What can hang from each mark:
pila: kage luziz
kage: konuk lema lizodo pila tope
lizodo: ruzenut
konuk: dufono
luziz: pila tavi tope
dufono: lema
gufo: luziz
tavi: ravuk
tunun: ravuk
ruzenut: guvum
tope: kage
gopur: kage

Every row comes from one small tree of marks. Brackets hold a mark, then the marks that hang from it, in alphabetical order. Every link used is in the known rows. Which tree was each row made from?
Known rows:
[lizodo [ruzenut guvum]]: [ -9.6  13.1  14.2  -0.8 -26.1  27.6  24.6 -16.8 -25.3  18.4 -31.7   7.8
   1.2 -20.4   7.9  12.4  17.7 -18.2   5.8  12.3  -8.4  -2.3 -15.9 -18.9
  -0.9 -31.0 -21.4  12.4]
[gopur [kage [konuk [dufono lema]] lizodo pila tope]]: [ 12.2  -4.6   3.0 -37.5 -36.0 -33.3   6.1 -45.7 -31.8 -19.9   4.7 -39.8
  -4.2 -43.4 -45.5 -16.7   4.1  33.2  -6.1 -15.5 -31.0  -4.8  -0.4   1.9
  64.3  -7.3  26.0  48.4]
[tunun ravuk]: [ -5.6  17.0   1.2  -9.9 -21.5  25.2  11.0  -5.3 -32.7 -13.0 -33.6  22.9
  12.5   0.1   2.4  14.7  20.0  10.1  -5.2   9.7  -7.2  -0.3   7.5 -15.2
  17.0 -34.6 -13.2   2.7]
[pila [kage konuk lizodo tope] luziz]: [-20.3   1.7   5.4 -14.5 -27.9  -8.9  15.1 -26.9  -5.4 -10.5 -19.9  -8.1
 -11.4 -14.3  -8.3  -4.1  24.0  24.6  -0.4 -21.7 -33.2 -11.7   0.8  24.9
  49.4 -34.4   2.1  25.6]
[gufo [luziz pila]]: [-13.7  18.7  -1.8  -3.3   7.2  34.0  21.5 -21.6 -11.8  -2.3 -43.2  22.9
  -8.3 -11.2   4.1   9.5  27.9  26.6  15.0  -9.1 -27.0  -6.9  -9.7  12.1
  32.9 -28.4 -26.8  -4.6]
[pila [kage konuk tope] luziz]: [-16.2  11.4   2.6  -8.6 -22.2  -6.1  19.9 -25.9  -8.5 -11.0 -27.9  -4.2
 -13.3 -13.3 -16.1  11.1  22.1  28.5   1.7 -20.4 -36.8  -5.9   1.0  15.3
  52.8 -34.8  -8.1  22.6]
[pila [kage konuk] [luziz tavi tope]]: [-12.7  18.6   2.5  -6.6  -2.2  12.5  30.4 -28.3   0.5  -4.1 -39.2   8.8
 -10.3  -4.5  -1.0  22.5  28.4  40.6   2.7 -30.1 -46.5  -4.3 -14.2  27.5
  56.1 -37.2 -25.4   9.8]
[tope [kage lema]]: [ -5.4   9.6  10.8 -21.7 -11.1   7.1  11.2 -21.5 -19.5  -8.8  -5.0  -0.2
   8.1 -16.7   6.8   5.3   2.4  24.0   2.0 -18.7 -20.2  -2.2   4.0  -1.3
  40.6 -34.3  -6.4  27.3]
[gufo [luziz tavi tope]]: [ -8.2  23.3  -3.2   2.7   6.0  36.4  26.7 -21.9 -13.8  -2.6 -53.7  23.4
 -18.3  -6.2  11.2  21.0  34.3  29.8   9.7 -11.1 -36.2  -6.8 -18.2  12.3
  34.8 -31.1 -27.3  -9.2]
[luziz [tope [kage konuk]]]: [ -9.2   9.9   7.9 -26.4  -7.5   1.6  10.0 -18.7 -14.6  -5.3  -8.5   1.4
   8.5 -20.0   5.3  16.8  10.0  28.0  -2.7 -27.1 -35.6  -0.3   2.0  14.7
  45.6 -36.4 -13.9  21.1]
[gufo [luziz [pila [kage konuk lizodo]] tavi tope]]: [-19.4   9.9   1.9 -16.6  11.2  16.6  26.3 -26.9   9.4  -4.5 -36.1  12.9
  -9.6 -11.6   7.5   5.0  35.0  43.2  12.5 -37.4 -56.7 -10.7 -19.3  53.2
  62.1 -29.5 -29.7   5.2]
[gufo [luziz [tavi ravuk] tope]]: [ -6.1  22.3  -3.8   6.6  -3.1  43.7  30.7 -12.4 -17.4 -14.1 -61.8  28.0
 -14.1  10.3  10.8  31.4  41.0  32.4   5.7  -3.6 -35.3  -4.7 -17.0  11.2
  32.0 -36.2 -28.3 -11.7]
[pila [luziz tavi [tope kage]]]: [-10.3  15.2  -4.9  -1.0   8.5  31.7  31.0 -27.1   3.8  -4.3 -45.2  13.6
 -18.2  -2.8  14.6  27.9  23.8  31.1   0.8 -27.0 -36.6  -0.3  -8.7  19.7
  41.3 -38.5 -24.5   0.0]
[gopur [kage konuk lema [lizodo ruzenut]]]: [-12.3  -1.8  20.0 -26.6 -36.3 -15.5   3.1 -22.7 -30.8   3.0   1.7 -20.6
  14.3 -27.3 -13.0 -10.8   4.1  17.4  -4.3 -13.2 -17.6 -13.8 -15.1   0.8
  40.9 -20.8  10.2  41.4]
[kage [konuk dufono] lema pila tope]: [ 13.2   6.4  -2.4 -33.3 -38.1 -30.6  11.6 -41.2 -37.9 -19.8 -12.1 -29.7
  -5.8 -32.8 -45.7   0.2  15.3  37.0   3.1 -13.2 -37.1  -4.1   0.2  -4.9
  57.0 -15.1   4.5  48.7]
[tavi ravuk]: [ -6.6  18.0   4.9  -5.1 -25.1  30.7  16.8  -7.8 -32.1 -17.0 -36.0  22.7
   6.1   3.6   7.4  15.7  23.1  13.5   0.4  10.3  -7.0  -3.7   1.0 -16.7
  19.6 -37.2  -7.0   2.3]
[lizodo ruzenut]: [ -9.7  16.0   7.8  -5.1 -20.1  26.3  19.3 -15.4 -27.3   5.3 -30.2  12.0
   2.4 -12.9   8.0   7.9  18.9  -4.2   3.7   8.0  -7.8  -3.3  -8.8 -17.2
  10.8 -30.6 -12.1   9.3]
[gopur [kage [konuk dufono] lema lizodo [pila [luziz tope]]]]: [  0.1  -3.4   3.6 -32.4 -23.8 -30.7   8.6 -47.7 -16.2  -8.2  -4.7 -34.6
  -3.0 -32.2 -35.0  -0.1  13.8  50.2  -4.1 -35.4 -45.2  -4.6 -11.8  31.6
  66.6 -18.1   5.4  47.3]
[dufono lema]: [  3.6  15.5   7.7 -19.3 -12.7  18.4  15.3 -27.1 -31.1  -7.9 -13.3   8.6
   7.9 -18.0  -0.6   1.1   8.4  19.2   0.1   2.0  -8.9  -0.3  -2.3 -11.9
  28.9 -30.0  -5.1  13.1]
[gopur [kage pila]]: [-10.0  16.0   5.7   0.3 -19.1  11.4  12.9 -21.8 -22.2 -10.1 -32.9   1.2
 -14.7 -27.8 -11.2   8.3  11.3  14.7   3.8  -7.3 -22.7  -7.9   1.7 -17.9
  35.9 -20.6   8.6  13.5]
[pila [kage [konuk dufono]] [luziz tavi tope]]: [  1.7  17.4   1.4 -17.4  -0.1   1.6  30.0 -38.2  -2.9  -5.0 -27.5   0.0
  -0.1  -6.4 -10.4  16.0  23.6  45.5   4.3 -30.0 -41.7   1.1 -14.2  27.6
  64.2 -32.5 -25.9  19.5]
[kage konuk [lizodo [ruzenut guvum]] pila]: [-11.0  -1.5  14.5 -10.0 -41.3   7.5  19.9 -27.7 -26.0  15.5 -22.6 -12.8
  -4.7 -29.6  -8.9  -0.3  20.4  -8.3   5.1   4.0 -22.9 -11.2 -18.1  -6.0
   6.4 -21.5  -3.7  32.1]
[gufo [luziz [tavi ravuk]]]: [ -4.0  22.2  -0.4  13.8  -9.6  46.7  30.1 -12.8 -24.2 -15.0 -60.4  28.6
 -10.9  15.4   6.2  21.5  34.5  29.0   9.2   7.4 -20.3  -9.3 -15.1  -6.5
  28.1 -32.5 -19.2  -9.9]

Which tree is each row?
[ -5.0  -1.5   1.4 -14.3 -24.0  20.7  30.6 -21.4  -7.8 -15.0 -34.8  -8.6
 -11.3  -6.4   6.4  17.4  28.0  18.2  -5.2 -19.7 -45.3  -1.5 -11.6  19.1
  32.7 -28.9  -9.1  27.7]
[luziz [tavi ravuk] [tope [kage lema [lizodo ruzenut] pila]]]
[-14.4   3.3   2.4 -12.6 -34.4  12.3  14.5 -17.3 -24.4  -1.8 -29.1  -1.3
 -10.1 -20.0   5.3  -4.8  26.4 -11.5  -1.1   5.5 -13.0  -9.2  -4.7  -4.0
  13.3 -27.8   2.3  15.7]
[kage [lizodo ruzenut] tope]
[ 15.8  -3.9  -1.4 -41.0 -35.7 -24.0  10.5 -47.3 -35.0 -19.4   0.2 -31.2
  -2.3 -35.9 -39.2 -17.0  13.3  31.0  -2.7  -7.2 -27.7  -2.7   0.5   4.0
  50.6 -12.5  16.0  45.6]
[kage [konuk [dufono lema]] lizodo pila tope]
[ -3.7  -4.1   6.2 -48.3 -27.6 -29.4  16.7 -35.9 -11.7  -8.3   3.9 -28.5
  12.6 -29.7 -23.3 -15.6  17.1  22.8   2.7 -26.3 -38.1  -1.9  -8.2  32.1
  62.4 -18.9 -10.5  50.5]
[luziz [pila [kage [konuk dufono] lema [lizodo ruzenut] tope]]]
[ -9.8  22.1 -10.7   0.8   8.6  49.0  35.9 -15.0  -6.0 -15.8 -69.6  30.5
 -15.5   7.7   9.2  32.5  46.2  38.1   9.6 -11.9 -44.0  -2.6 -19.1  26.2
  38.9 -33.3 -40.4 -16.9]
[gufo [luziz pila [tavi ravuk] tope]]
[-19.5   1.5   1.6 -15.1  -1.6  19.0  14.9 -24.1   3.8  -1.4 -20.6   5.5
  -6.6 -11.2  22.4   9.0  20.5  21.2  -3.9 -27.4 -28.3  -1.6  -0.8  32.7
  33.2 -41.7 -11.1  10.1]
[pila [luziz [tope [kage lizodo]]]]
[ -5.9  11.5  15.0 -22.6 -26.5 -16.2   3.0 -22.5 -34.8  -7.2  -3.4 -11.3
  11.9 -25.9 -20.9   3.0   0.2  35.9  -0.9 -18.1 -22.5 -10.5  -7.0  -7.4
  56.0 -23.4   6.3  34.2]
[gopur [kage konuk lema]]
[-11.1   9.1  -1.2   3.2  -5.4  22.7  24.7 -30.2  -3.1  -7.6 -35.5   2.4
 -20.5 -11.3  -2.3  16.9  16.6  23.5   4.0 -17.9 -30.9  -1.8   3.7   4.0
  32.9 -31.3  -6.5  15.1]
[tope [kage [pila luziz]]]
[-11.6   2.6  -2.3 -17.1 -18.8   6.0  15.5 -36.5  -9.1  -7.6 -29.2  -7.5
 -18.0 -20.6  -3.8   5.7  30.0  30.8  -0.9 -23.5 -40.5  -5.9  -7.5  28.4
  34.2 -31.1  -6.1  22.9]
[kage lema lizodo [pila [luziz tope]]]
[ -9.3  15.7  -6.1  -4.4  -7.3  21.5  37.4 -19.9  -0.1 -27.9 -56.1  10.1
 -20.6   2.0  -9.5  19.7  38.7  43.2  10.7 -22.8 -53.9  -5.4 -10.6  27.7
  64.8 -28.8 -28.0   9.0]
[gufo [luziz [pila [kage lema tope]] [tavi ravuk]]]
[ -9.3  22.2  -6.8   5.0  12.7  44.9  32.5 -24.8  -9.8  -4.0 -59.6  27.4
 -17.7  -3.2   4.9  13.8  32.8  31.2  17.7  -9.3 -30.0 -10.1 -19.5   9.9
  38.3 -24.7 -30.0 -12.1]
[gufo [luziz pila tavi]]
[ -6.6  -7.9   9.3 -21.2 -55.4 -17.9  18.5 -33.5 -28.9   4.3 -19.1 -34.3
 -14.8 -39.3 -28.0  -2.5  22.6  -1.3   1.4  -5.7 -38.5 -11.3 -15.7   1.2
  21.7 -17.1   1.4  50.6]
[kage konuk lema [lizodo [ruzenut guvum]] pila tope]
[-10.1  -0.4   4.9 -23.1 -39.2  -1.7  11.7 -22.1 -27.4  -4.6 -17.9 -13.1
  -5.9 -23.6  -2.4  -9.1  22.4  -0.7  -3.1  -2.0 -18.3  -9.4  -7.2   0.9
  22.1 -26.0   2.7  30.4]
[kage lema [lizodo ruzenut] tope]
[ 14.6  10.4  -9.2 -18.2 -23.0   0.5  31.7 -41.1 -23.0 -22.4 -41.1 -13.3
  -8.2   0.3 -35.8  28.3  33.6  59.9  -1.2 -19.1 -49.2   1.2 -18.3  18.4
  59.5 -24.8 -18.3  31.0]
[kage [konuk dufono] lema [pila [luziz [tavi ravuk] tope]]]
[-14.5  -6.9  21.7 -18.3 -29.0   6.5  16.2 -20.9 -15.9  18.2  -3.3 -10.6
  11.5 -23.3   9.2  -0.9   5.8  -6.7   0.1  -7.5 -17.1  -7.1 -12.6   3.9
  15.2 -30.6  -8.5  33.5]
[tope [kage konuk [lizodo [ruzenut guvum]]]]
[-12.3  16.3   8.4 -24.8  -3.5   8.3  18.1 -23.6  -5.7 -10.7 -16.0   8.8
   6.6 -19.0   2.4   2.0  13.8  27.9   9.2 -25.2 -32.2  -1.7  -0.6  16.6
  53.1 -31.6 -20.4  20.0]
[luziz [pila [kage lema]]]
[ -7.8  11.9   4.5 -16.5 -29.6 -11.2   6.5 -20.3 -27.9 -16.2 -20.7 -12.4
 -10.7 -29.7 -17.3   5.2   8.7  21.3  -2.5 -15.0 -26.0  -8.2   0.8  -9.2
  52.1 -23.2   8.4  26.3]
[gopur [kage lema tope]]
[-16.3   6.5  -3.3  -8.0 -14.6  16.6  31.4 -18.0  -0.2 -24.8 -49.6   8.0
 -17.0   3.7  -7.3   7.4  41.9  39.7   9.0 -20.6 -49.8 -13.4 -11.1  37.2
  61.3 -27.9 -16.3   8.2]
[gufo [luziz [pila [kage konuk lizodo tope]] [tavi ravuk]]]
[ -8.4   5.2  -3.3  -7.6 -14.0  32.2  27.1 -17.7  -4.6 -23.0 -43.5   8.2
 -17.0  -2.9  14.9  18.7  29.6  21.9  -2.7 -17.7 -39.4  -3.3  -0.2  16.1
  33.9 -33.2  -4.4   8.8]
[luziz [tavi ravuk] [tope [kage lizodo pila]]]
[ -8.8  15.7  -2.3  -2.2 -15.4   6.9  31.9 -31.4  -3.0 -15.8 -42.6  -1.9
 -25.4  -6.6 -10.1  12.4  27.1  33.6   4.1 -24.2 -40.4  -7.7  -7.6  13.7
  56.9 -31.9 -13.1  18.4]
[pila [kage lema tope] [luziz tavi]]
[ -8.7  -0.4  13.9 -24.1 -35.7 -21.0   1.0 -30.8 -28.7 -11.3  -4.1 -23.2
  -1.5 -33.6 -24.7 -10.2   5.1  32.8  -0.3 -20.6 -30.4 -16.0  -5.0   1.3
  52.4 -16.9  21.1  42.1]
[gopur [kage konuk lema lizodo pila]]
[  5.8  -5.1   6.7 -42.3 -44.0 -28.4   7.9 -33.6 -37.7  -5.0   3.0 -31.6
  11.4 -27.2 -25.1 -15.2  15.1  16.1  -2.6  -5.7 -19.7  -7.1 -10.9   5.3
  41.0 -18.7   4.4  50.8]
[kage [konuk dufono] lema [lizodo ruzenut] tope]
[-11.6   7.8   2.7 -16.2  -0.5  26.1  19.2 -20.6  -3.2  -6.6 -27.2  11.2
  -7.1 -11.9  26.8   6.0  19.4  18.2  -0.3 -23.3 -28.2  -5.5  -3.9  18.7
  35.8 -36.2  -9.6   5.5]
[luziz tavi [tope [kage lizodo]]]
[ -9.5   0.1  13.6 -27.2 -16.5   4.2   5.5 -22.4 -16.0  -8.5   2.9  -4.0
  10.3 -17.3  14.4  -9.2   4.3  20.5  -0.5 -19.4 -15.3  -7.5   4.0   8.5
  37.3 -33.7   4.5  29.4]
[tope [kage lema lizodo]]
[-13.2   7.9  -1.8 -23.8 -12.5   5.7  25.0 -28.9   0.6 -19.5 -32.1  -1.6
 -16.2 -18.3   1.3  -7.1  27.0  25.5   7.2 -28.6 -40.6 -10.4  -5.4  27.0
  59.5 -26.3  -9.2  18.5]
[luziz [pila [kage lema lizodo tope]] tavi]
[ -9.9   1.0   1.4 -13.3 -37.3  -4.0  26.6 -25.6  -9.6 -26.8 -32.7 -10.8
 -12.3   6.8 -16.0   7.1  31.4  43.2  -3.5 -22.6 -41.0 -12.2  -9.4  26.3
  61.4 -33.8  -1.9  29.7]
[pila [kage konuk lema lizodo tope] [luziz [tavi ravuk]]]
[ -9.7  14.0  -3.6   3.3 -28.0  12.2  35.0 -19.7  -9.4 -25.0 -52.5   4.5
 -18.3  10.8 -16.1  24.2  34.0  37.0  -0.3 -14.2 -39.7  -7.0  -6.3  11.4
  55.3 -36.2 -11.6  13.1]
[pila [kage konuk tope] [luziz [tavi ravuk]]]
[  9.2  -4.0   0.5 -23.2 -15.1  -9.9  23.6 -51.9 -10.6 -11.7 -12.0 -27.8
  -6.5 -11.1 -23.9  -4.2  12.1  53.2   3.6 -31.1 -37.6  -7.8 -12.3  21.4
  62.9 -19.8   2.3  45.9]
[tope [kage [konuk dufono] lema lizodo [pila [luziz tavi]]]]
